In the rows, zero is written as 128.
Known rows, with every step that occurs
dafer > visap > bugi > pumo > zupumo: [125  40 111 180 139  84 116  86 127 162 149 107 162  99 141  90 152 136
 150 127  96 145 107 167]
visap > bugi > pumo > zupumo > dafer: [141  65 117 176 113  85 107  75 172 164 155 102 138 124 132 116 139 109
 152  85  83 138  79 132]
bugi > pumo > visap: [142  99  98 170 109  90 138 119 108 145 105 147 103 116 139  97 166 147
 131 105 124 108 147 172]
nofe > bugi > pumo: [124  81 145 163 113 113 123  93 107 141 130 164 113  97 108  90 137 158
 115  91 133 155 158 144]
visap > bugi > pumo > zupumo: [130  52 119 181 144  95 122  83 128 156 145 128 151 102 137 103 151 127
 141 111 103 143 118 148]
dafer > bugi > pumo > zupumo: [113  56 108 183 137 103 137  80 141 147 158 130 168 114 134 107 148 121
 154  99 109 157 117 140]
visap > bugi: [122  74 133 148 103 106 103 112 112 140 131 114 134 112 163  83 143 133
 117 131 105 137 146 167]
dafer > pumo > visap > bugi: [162  56  93 168 109  87  99 140  87 161 108  99 109 107 155  59 169 160
 138 152 105  89 137 192]
pumo > zupumo > dafer: [167  94 110 161 124 102 123  88 169 178 132 113 146 133 122 120 127 117
 149  87 117 117  93  86]
dafer > pumo > visap > nofe > bugi: [184  49 107 161  93 141 131 156  96 161  92 117 102  84  96  56 165 190
 141 158 144  89 133 151]
visap > nofe > dafer > pumo: [192  72 134 163  84 144 142 141 104 171 142 119  84  52 104  98 162 150
 138 159 112 123 146 163]
zupumo > visap > bugi: [145  75 129 156 110  96  81 110 133 146 147 111 117 129 174  97 140 119
 121 122  89 128 128 135]
zupumo > dafer > bugi: [110  85 114 145  72 101 107  97 166 139 154  97 143 145 152  97 130 113
 141  91  93 153 107 137]
visap > nofe > dafer: [164  85 132 145  70 155 142 138 115 141 140 132 103  64 118 106 151 159
 111 144 131 140 144 144]
dafer > visap > bugi > pumo: [105  57 131 161 101  80 110  97 122 146 153 109 131 103 158  81 155 128
 134 125  78 160 133 210]
dafer > bugi > pumo > zupumo > visap > nofe: [146  46 116 178 109 127 145 105 181 149 171 104 143 115 138 124 166  97
 172 122  76 143  88 126]
nofe > pumo > zupumo > dafer: [170 133  99 159 109 100 123  91 140 182 154 121 135 104 134 124 128 118
 139  83 114 114 104 102]
zupumo > dafer > bugi > pumo: [ 96  82 124 162  77  91 119  80 171 135 171 114 125 134 144 111 144  98
 150  74  72 170 110 166]
bugi > pumo > zupumo: [145  82 120 180 152 104 148  81 132 168 136 150 148 106 119 119 148 122
 149  97 119 136 129 126]
zupumo > bugi: [120 117 147 163 121 126 133  80 160 149 134 161 115 157 151  88  97 117
 124  88 112 146 170 132]

Rows
[166  95 102 168 131  96  86 100 111 160 170 116 135  99 171 107 141 125
 121 118  99 116 115 122]
nofe > pumo > zupumo > visap > bugi
[147  67 126 141  84 130 158 135 142 161 122  98 143  97 134  88 158 127
 150 161  98 134 130 173]
dafer > visap > nofe
[150  55 110 167 120  86 105  84 155 174 148 108 147 118 104  86 126 158
 148  95 119 143  82 120]
nofe > bugi > pumo > zupumo > dafer > visap
[206  81 113 183 161  99 116 100 138 200 149 122 126 121 126 117 146 116
 161 119 107  96 116  88]
dafer > pumo > zupumo > visap
[130  57 138 155  73 115 131 107 162 151 146 111 116  98 101  88 148 147
 148 111  94 154 101 160]
zupumo > dafer > visap > nofe > bugi > pumo
[153  66 103 187 128 100 100  86 142 143 191 136 125 108 136 123 144 139
 133  92 112 154 103 103]
nofe > dafer > bugi > pumo > zupumo > visap
[162 142  78 153  96 101 131 137  68 153 113 148 104  90 156  91 158 160
 110 116 139  85 163 164]
nofe > pumo > visap
[200  70 107 182 145 119 123 111  93 188 141 133 121  69 101 100 142 164
 138 132 143 116 135 116]
nofe > dafer > pumo > zupumo
[152  55 117 165  90 113 155 106 189 176 148  83 146 105 114 112 159 108
 178 128  74 139  71 153]
bugi > pumo > zupumo > dafer > visap > nofe
[188  70 100 164  88 128 159 159 115 172  96 104 102  92 125  84 186 143
 162 168 105  78 132 178]
dafer > pumo > visap > nofe
[204  41 126 174 130 141 121 124 134 181 135 113 123  91  91  89 147 156
 155 144 127 108 105  89]
dafer > pumo > zupumo > visap > nofe > bugi
[122  57 120 146 102  89  97 115 111 149 134  95 148 109 166  63 145 144
 125 148 100 144 134 188]
dafer > visap > bugi
[168  63  88 164  89  79  87 133 120 168 119  80  98 123 151  67 161 147
 147 134  92  86 108 179]
zupumo > dafer > pumo > visap > bugi
[172  89 135 152  91 138 145 130 164 156 137 116 112 112 145 121 156 102
 147 134  91 117 123 121]
zupumo > visap > nofe
[180  81  99 152  66 145 139 155 100 135 117 129  91  69 121  92 167 185
 111 152 146 111 136 151]
pumo > visap > nofe > dafer
[184  91 128 166 106 117 117 122  85 174 142 137  85  68 112  92 144 161
 121 135 127 124 162 155]
nofe > dafer > pumo
[136  53 116 146  88  96  83 121  90 138 153 103 125  82 156  65 138 182
 100 153 117 155 136 183]
nofe > dafer > visap > bugi
[185  70 122 177 101 140 134 114 146 152 170 135  98  70 113 133 158 142
 133 123 112 140 105 113]
bugi > pumo > zupumo > visap > nofe > dafer
[175  69 126 178 120 130 156 107 176 167 151 121 129 107 124 137 165  97
 168 122  85 124  98 112]
bugi > pumo > zupumo > visap > nofe
[153 134 124 142  74 141 163 133 107 155 143 131 116  60 145 114 157 118
 126 134 102 123 157 167]
visap > nofe > pumo
[177  99 129 160 100  96 123 109 146 193 132 107 100 122 118 107 137 107
 160 107  85 110 123 142]
zupumo > dafer > pumo
[143  80 102 169 110 103 117 122  90 139 100 157 102 108 116  73 156 189
 117 103 153 113 145 154]
nofe > bugi > pumo > visap
[156  47 101 166  87 141 115 120 146 131 181 105 134  92 136 106 152 150
 133 136 117 154  96 110]
pumo > zupumo > visap > nofe > dafer > bugi
[184  90  91 169 117  96 130 140  91 177  94 126 101 107 130  78 168 158
 146 138 128  75 149 165]
dafer > pumo > visap
